Known rows, with every way that one mark hangs from another:
{J_643 {J_580 J_49 J_338}}: -13.2, -17.1, 10.9, 10.2, -13.0, -62.9, 20.3, 21.0, 8.4, 25.4, -24.0, -21.0, -37.8, -26.3, 9.1, 27.1, -4.7, -14.3, 19.7, 32.8, -27.5, 35.6, -12.6
{J_271 {J_132 {J_404 J_824}} {J_580 J_49 J_643}}: -6.7, 45.7, -14.9, 22.0, -11.7, 22.3, -58.3, -4.6, -0.6, 9.6, -57.6, -22.1, -6.3, -0.4, 24.5, -4.3, -25.2, 17.1, -13.8, 39.8, 15.0, 5.0, -6.5
{J_271 {J_132 {J_404 J_824}} {J_559 J_267 J_639}}: 7.9, 44.2, 2.8, 19.4, -12.6, -10.2, -47.7, -28.0, -32.7, -21.3, -60.5, -9.5, 5.3, 37.7, 18.7, -9.2, -35.1, 1.3, -15.8, 12.5, 70.9, 13.9, -6.9
{J_49 {J_580 J_271}}: 18.3, 15.9, 0.3, -0.8, 24.0, 2.2, -1.4, -0.3, 8.4, 29.2, -33.3, -7.8, -15.9, -29.1, 7.0, 4.3, -20.8, -8.7, 7.3, 3.3, 9.1, 30.4, -14.2
{J_639 J_559}: -2.6, 11.2, -14.8, 19.9, -18.5, -62.4, 19.2, 13.2, -23.0, -20.8, -40.4, -18.0, 21.1, -11.6, 15.6, 4.5, 2.3, -34.1, 5.6, 6.8, 38.2, 40.1, -43.9
{J_559 J_267 J_639}: 26.6, 1.8, 1.0, 3.7, -3.4, -41.2, 11.1, -1.5, -25.8, -16.9, -46.7, -18.4, 5.4, 4.1, 14.1, -4.8, -12.5, -2.8, 2.6, 30.7, 19.1, 44.6, -12.2
{J_132 J_404}: 3.6, 24.3, -15.3, 11.4, -26.9, -45.4, 8.8, 6.4, -14.3, -2.5, -41.9, -34.2, -5.0, -13.4, 28.6, 7.1, 3.2, 8.9, 1.8, 14.6, 1.1, 37.7, -30.2
{J_271 J_132 J_559 J_580}: 23.9, 38.8, -4.8, 5.2, -23.9, -1.1, -14.1, 0.7, -20.9, 19.1, -57.7, -0.7, -5.6, 26.8, 28.2, -5.3, -30.6, -33.4, -24.4, 40.2, 28.0, 31.0, -30.7
{J_580 J_49 {J_271 {J_132 J_404} J_559} J_338}: -15.9, 31.3, 8.3, 22.6, 14.5, 7.0, -46.8, 15.0, -6.8, -15.9, -22.4, -15.0, -12.7, -14.8, 8.9, 10.0, -7.7, 1.9, 11.6, -12.2, -9.6, 21.5, -3.7
{J_702 {J_639 {J_559 J_267}}}: -12.0, 18.0, 6.7, 15.0, -21.5, -81.7, 8.0, 13.6, -36.0, -35.2, -50.8, -32.9, 15.5, -1.4, -5.6, -7.1, 4.6, -34.3, 13.5, 7.3, 20.4, 56.5, -44.2
{J_271 J_559}: 3.0, 5.8, -6.3, 9.8, -28.8, -39.6, 20.8, 3.6, -20.2, -10.5, -48.5, -13.0, -2.6, 2.1, 19.0, 3.2, 5.5, -24.3, 8.3, 10.8, 17.0, 31.7, -27.4
{J_580 J_49}: -8.6, -0.7, -12.3, 4.6, -5.1, -48.8, 22.5, 23.8, -7.8, -17.8, -36.0, -24.0, 1.4, -19.7, 11.1, 5.6, 11.2, -8.4, 14.5, 23.8, -21.1, 35.8, -15.2
{J_49 {J_580 {J_271 J_132} J_338 J_643}}: 2.1, 9.5, 2.7, 25.4, 17.3, 32.7, -29.4, -13.5, 9.6, 38.7, -41.5, -15.1, -33.4, -29.0, 23.6, 10.7, -20.9, -3.3, 19.9, 7.5, 6.4, 19.0, -5.0
{J_338 {J_580 J_49 J_643}}: 1.3, -16.7, -16.9, 6.4, -9.7, 4.6, 32.3, 22.4, -14.6, -13.7, -43.3, -30.4, -1.6, -31.5, 25.1, 4.1, 20.5, -6.8, 18.4, 29.4, -20.5, 30.9, -19.2
{J_49 J_580}: 9.9, 10.3, -10.1, 0.0, -0.9, -38.4, 19.5, -6.8, -1.8, 31.4, -45.5, -9.4, -17.2, -16.4, 20.3, 9.7, -14.2, -18.8, 9.3, 19.1, 11.1, 29.1, -22.5
{J_338 J_580}: 23.3, -10.4, -22.3, -12.9, -20.9, -29.2, 45.0, 17.3, -22.4, 15.3, -44.8, -22.9, -6.1, -15.1, 33.7, 6.2, 8.3, -33.3, 3.0, 32.7, 0.8, 41.4, -40.5
{J_702 {J_639 J_559}}: -14.2, 9.5, -12.4, 22.5, -28.1, -85.2, 17.5, 3.2, -14.0, -26.1, -55.4, -31.8, 12.9, -8.2, 18.4, -8.4, 9.2, -36.0, 13.4, 9.9, 15.9, 47.4, -55.0
{J_580 J_49 {J_271 {J_559 J_267}} J_338 J_643}: -18.6, -4.5, 27.4, 27.2, 15.3, 32.3, -38.0, 21.0, -21.5, -33.1, -19.8, -16.5, -13.5, -30.8, -23.2, 11.3, 13.2, 7.2, 41.2, -13.9, -19.4, 26.2, 18.0
{J_49 {J_580 {J_271 J_559} J_338}}: 7.1, 5.0, 6.0, 7.2, 18.1, 0.5, -16.6, -8.5, 2.0, 34.4, -28.4, 8.5, -32.4, -25.8, 6.8, 16.3, -15.9, -22.9, 23.3, -9.9, 10.4, 17.4, -10.0
{J_643 {J_580 J_49 {J_271 J_132} J_338}}: -3.1, 4.1, 21.9, 11.5, 12.2, -15.5, -11.8, 23.9, 16.6, 23.6, -19.2, -21.8, -34.5, -23.3, 3.1, 16.1, -25.3, -7.9, 4.7, 24.6, -18.2, 36.1, -3.7
{J_267 {J_559 J_639}}: 42.5, -20.4, -30.6, 25.3, -26.1, -47.1, 19.8, -38.2, 11.5, -14.3, -39.7, -23.0, 7.2, -12.9, 51.2, -4.7, 0.0, -5.0, 13.9, 12.1, -10.3, 22.9, -47.2
{J_643 {J_580 J_49}}: -3.2, -1.5, 11.7, 5.1, -10.6, -51.1, 29.3, 23.7, 7.6, 5.7, -30.9, -26.4, -19.1, -19.0, 5.0, 13.4, -9.7, -5.3, 4.0, 34.4, -16.3, 41.7, -12.6
{J_271 J_132 {J_580 J_49 J_643}}: 6.4, 27.8, -8.1, 17.2, -6.9, 19.8, -19.9, 12.2, -4.6, 2.7, -54.3, -24.0, -4.4, -4.5, 25.2, -5.0, -18.1, 0.0, -10.4, 52.0, -10.0, 28.8, -12.0
{J_49 {J_580 {J_271 J_132 J_559} J_338}}: 6.0, 20.2, 7.5, 12.2, 19.4, 11.4, -27.8, -11.3, 0.4, 37.4, -35.3, 5.4, -30.5, -10.0, 15.1, 12.5, -29.8, -27.4, 11.5, -4.3, 22.4, 19.0, -10.4
{J_49 {J_580 {J_271 {J_559 J_639}} J_338 J_643}}: 13.2, -7.0, 1.2, 33.5, 23.3, 41.2, -27.3, -34.5, 14.5, 18.1, -40.3, 4.6, -28.0, -29.7, 24.4, 6.0, -17.9, 4.0, 28.9, -6.8, 20.6, 5.7, 2.1

Rows:
21.5, 22.7, -9.3, 13.5, -4.7, 55.9, -9.6, 9.5, -14.4, 0.3, -45.4, -39.3, -4.8, -22.8, 34.8, -5.8, -6.3, 10.4, -7.2, 14.1, 8.4, 34.7, -23.3 | {J_338 {J_580 {J_271 {J_132 J_404}} J_643}}
-7.4, -6.5, 27.8, 13.4, 7.0, -14.8, -6.1, 20.5, 11.1, 10.9, -13.7, -9.1, -34.5, -27.9, -9.5, 20.1, -11.7, -10.8, 18.0, 4.3, -14.7, 29.7, -3.2 | {J_643 {J_580 J_49 {J_271 J_559} J_338}}
15.0, 34.5, 1.4, 45.4, 1.8, 60.0, -44.0, -24.0, 0.1, -32.4, -52.6, -25.9, 4.4, -2.9, 35.1, -18.4, -21.5, 34.2, -6.2, -1.4, 34.8, 20.1, -4.3 | {J_580 {J_271 {J_132 J_404} {J_559 J_639}} J_643}
19.7, 18.2, -14.5, 4.5, -19.6, -26.0, -13.2, 6.5, -11.6, 51.8, -50.8, -8.8, -24.9, 5.8, 40.3, 9.8, -25.3, -36.0, -11.5, 52.4, -0.6, 32.0, -31.3 | {J_271 J_132 {J_580 J_338}}
0.4, 46.4, -4.9, 20.6, -29.3, -19.9, -13.1, -3.3, -26.1, -13.1, -53.9, -23.7, -1.9, 19.1, 33.2, -0.5, -12.9, -6.0, -13.0, 9.4, 31.0, 31.9, -27.0 | {J_271 {J_132 J_404} J_559}
19.3, 19.3, 20.5, 5.5, -3.6, -5.3, 2.5, 15.5, 10.5, 27.0, -35.9, -28.2, -21.7, -9.0, 11.6, 1.6, -34.8, -6.5, -17.2, 28.2, 11.6, 47.2, -18.3 | {J_643 {J_580 {J_271 J_132}}}
-10.4, 37.0, 3.3, 34.9, 13.8, 45.9, -39.9, 15.1, 1.8, -33.5, -35.0, -43.4, 2.8, -28.0, 12.4, -7.6, -4.8, 38.6, 4.5, 2.7, -13.0, 29.0, 3.4 | {J_580 J_49 {J_271 {J_132 J_404}} J_643}
-6.3, -0.7, -3.3, 22.7, -15.2, 9.4, -20.6, 5.4, -10.3, 4.8, -40.7, -0.6, -20.9, -16.0, 13.8, 13.6, 3.5, -12.2, 21.7, 25.2, -17.4, 14.3, -6.8 | {J_271 J_559 {J_580 J_49 J_338 J_643}}
-18.1, -1.1, 2.4, 32.7, 14.3, 27.8, -32.7, 15.7, 5.5, -9.0, -31.5, -29.8, -16.5, -33.8, 14.6, 5.2, 3.1, 7.9, 26.0, 11.2, -26.2, 23.2, 5.2 | {J_580 J_49 {J_271 J_132} J_338 J_643}
-17.7, -17.7, 0.6, 29.1, 12.3, 16.6, -19.7, 18.2, 7.8, -11.1, -23.9, -27.2, -17.8, -51.4, 4.9, 10.2, 17.1, 11.7, 40.8, 2.7, -38.1, 23.2, 3.9 | {J_580 J_49 J_271 J_338 J_643}
12.4, -5.1, -14.6, 17.5, -27.0, -6.1, -7.0, 0.2, -5.7, 39.3, -47.8, -15.9, -28.2, -21.8, 32.5, 14.3, -0.1, -12.6, 15.5, 42.7, -14.8, 24.7, -23.8 | {J_271 {J_580 J_338 J_643}}
-0.9, 18.3, 14.3, 14.8, -9.7, -14.7, -39.4, -2.6, 13.9, 50.1, -32.7, -22.2, -42.3, -11.9, 14.3, 17.0, -35.4, -3.3, -5.2, 16.5, 24.1, 19.9, -12.6 | {J_643 {J_580 {J_271 {J_132 {J_404 J_824}}} J_338}}
-5.9, 17.1, -0.5, 28.0, -12.9, 23.0, -36.7, 2.6, -12.7, 6.5, -50.2, -5.0, -19.6, 2.1, 25.1, 6.9, -13.7, -16.2, 5.5, 34.9, -4.0, 14.7, -7.4 | {J_271 J_132 J_559 {J_580 J_49 J_338 J_643}}
-1.0, -6.1, -12.3, 17.3, -10.0, -5.8, -13.6, 12.5, -2.5, 19.2, -39.3, -14.2, -22.3, -28.7, 21.4, 14.5, 3.6, -5.5, 21.7, 39.4, -33.5, 21.4, -10.6 | {J_271 {J_580 J_49 J_338 J_643}}
8.9, 35.8, 28.3, 17.4, 22.0, 60.2, -37.6, -9.2, -16.1, 0.3, -44.9, -10.8, -12.7, -5.1, -6.8, -2.8, -30.4, 1.6, 4.3, -3.5, 34.8, 28.4, 6.0 | {J_49 {J_580 {J_271 J_132 {J_559 J_267}} J_643}}
10.5, 1.0, 0.4, 3.7, 22.4, -10.8, -8.3, -2.6, 9.3, 47.5, -25.6, -1.9, -33.3, -35.6, 11.8, 18.2, -15.2, -18.1, 23.9, 0.2, -1.7, 24.2, -14.1 | {J_49 {J_580 J_271 J_338}}
14.7, 28.0, -7.6, -1.7, 18.9, 24.2, -6.3, 29.4, -13.6, -9.5, -27.3, -27.5, 1.6, -21.1, 19.2, -1.3, -9.1, 0.4, -10.5, 13.0, -8.6, 38.0, -20.6 | {J_338 {J_580 J_49 {J_271 {J_132 J_404}}}}
11.4, 22.7, 1.8, 22.2, 29.6, 20.9, -26.0, 1.7, 5.0, -38.9, -37.9, -5.5, 12.0, 1.3, 16.2, -17.0, -23.0, 1.6, -5.5, 6.8, 13.7, 25.1, -0.8 | {J_580 J_49 {J_271 J_132 {J_559 J_639}}}
7.5, 22.3, 20.6, 16.3, -7.2, -12.5, -19.8, 9.6, 9.7, 40.3, -26.1, -30.1, -39.8, -16.9, 19.6, 17.9, -30.9, 2.1, -5.9, 18.1, 1.6, 39.9, -17.3 | {J_643 {J_580 {J_271 {J_132 J_404}} J_338}}
-26.6, -23.8, -10.4, 29.6, -13.4, -26.4, 3.9, 12.8, -3.2, -8.9, -36.2, -28.4, -19.4, -38.1, 19.9, 17.6, 25.2, 1.6, 42.9, 20.0, -35.7, 22.1, -5.2 | {J_580 J_49 J_338 J_643}
10.5, -10.6, 18.3, 6.6, -7.1, -26.7, 6.8, 16.9, 14.0, 42.6, -21.6, -19.0, -40.9, -30.4, 7.3, 19.9, -15.9, -12.4, 11.2, 19.4, -9.8, 40.4, -17.3 | {J_643 {J_580 J_271 J_338}}
6.8, 9.4, 26.9, 15.8, -8.0, -5.9, -13.1, 6.8, 4.6, 32.9, -30.9, -12.8, -38.5, -4.7, 11.1, 14.5, -29.7, -21.3, -1.2, 15.0, 15.5, 34.8, -14.1 | {J_643 {J_580 {J_271 J_132 J_559} J_338}}
24.7, 11.1, -13.1, 36.4, -18.4, 28.0, -34.4, -31.2, -6.0, 17.7, -65.8, 1.5, -18.9, 15.6, 52.9, -3.1, -30.2, -11.7, -4.6, 45.0, 27.8, 11.7, -14.8 | {J_271 J_132 {J_559 J_639} {J_580 J_338 J_643}}
-0.4, 27.2, 2.1, 30.1, 15.4, 39.5, -43.9, -16.9, 7.9, 34.0, -38.3, -22.1, -34.8, -30.9, 26.8, 12.2, -22.9, 15.5, 14.9, -0.9, 9.0, 17.3, -4.7 | {J_49 {J_580 {J_271 {J_132 J_404}} J_338 J_643}}
25.9, 1.7, 7.4, 23.7, -12.5, 19.9, -32.4, -17.4, -26.4, 5.8, -51.0, 4.7, -16.2, 5.1, 16.7, 3.8, -17.7, -6.8, 11.3, 33.5, 19.5, 22.0, -3.3 | {J_271 {J_559 J_267 J_639} {J_580 J_338 J_643}}
4.0, 18.9, 24.4, 8.0, 14.0, -4.8, -3.9, 26.8, 15.0, 5.4, -24.6, -28.4, -17.3, -16.0, -1.2, 2.9, -30.2, 0.4, -11.2, 26.5, -7.5, 43.7, -5.0 | {J_643 {J_580 J_49 {J_271 J_132}}}
6.6, 29.6, 10.5, 24.5, 15.5, 56.2, -28.7, -16.9, 2.8, 8.6, -49.3, -9.2, -14.2, -11.5, 13.9, -3.9, -26.7, 0.7, 4.2, -2.4, 30.9, 19.0, -4.3 | {J_49 {J_580 {J_271 J_132 J_559} J_643}}
-12.5, -4.3, 5.5, 14.0, 16.2, -8.7, -19.0, 21.2, -2.2, -13.4, -17.8, -4.8, -14.6, -29.3, -4.3, 12.7, 8.6, -14.7, 29.1, -9.6, -21.6, 22.3, -1.9 | {J_580 J_49 {J_271 J_559} J_338}
-20.4, 17.8, 1.8, 38.3, 11.9, 31.3, -48.4, 11.6, 2.0, -15.4, -28.3, -38.2, -16.5, -35.6, 17.2, 7.9, 0.7, 28.4, 21.7, 1.1, -25.6, 22.2, 5.6 | {J_580 J_49 {J_271 {J_132 J_404}} J_338 J_643}
16.9, -4.6, -8.8, -11.7, 18.4, 7.0, 19.1, 35.6, -7.8, -6.4, -23.2, -17.5, 0.8, -34.4, 8.3, 1.1, 5.8, -16.0, 6.7, 13.8, -21.8, 37.4, -20.5 | {J_338 {J_580 J_49 J_271}}
5.3, 17.5, -9.5, 4.1, -3.1, -24.6, -19.4, 17.1, -7.2, 30.4, -39.2, -8.3, -20.1, -1.4, 27.3, 11.8, -20.9, -27.3, -3.7, 51.2, -20.5, 28.8, -20.0 | {J_271 J_132 {J_580 J_49 J_338}}
20.2, -6.0, -4.0, 10.6, -8.1, 54.0, 10.0, 10.1, -16.4, -8.6, -42.5, -19.1, -4.8, -26.4, 19.2, -3.1, 8.4, -10.6, 10.4, 3.1, 11.3, 29.0, -21.3 | {J_338 {J_580 {J_271 J_559} J_643}}
31.2, 9.7, -10.0, -10.3, 2.4, 17.9, 13.2, 20.0, -14.2, 15.7, -39.6, -21.9, -4.0, -11.9, 28.6, -4.4, -12.1, -26.7, -13.0, 24.4, 9.4, 42.3, -33.0 | {J_338 {J_580 {J_271 J_132}}}
6.2, 8.4, -0.1, 12.6, 11.7, 65.0, -7.6, 19.5, -14.3, -25.5, -40.5, -21.2, 2.1, -18.1, 16.2, -7.1, -0.2, -6.1, 3.2, 9.6, 1.3, 26.9, -8.5 | {J_338 {J_580 J_49 {J_271 J_132 J_559} J_643}}
31.0, 17.5, -14.3, 20.4, -12.6, -6.9, -26.2, -23.3, -8.3, 27.2, -57.8, 12.1, -17.1, 23.5, 49.9, -0.6, -38.2, -30.9, -13.6, 46.1, 31.3, 18.0, -23.8 | {J_271 J_132 {J_559 J_639} {J_580 J_338}}
4.5, 4.8, 21.1, 4.2, 11.8, -14.7, 8.6, 29.8, 17.5, 4.4, -18.2, -24.0, -19.1, -31.1, -9.5, 7.8, -16.7, 4.3, 1.3, 19.1, -18.2, 42.2, -6.2 | {J_643 {J_580 J_49 J_271}}
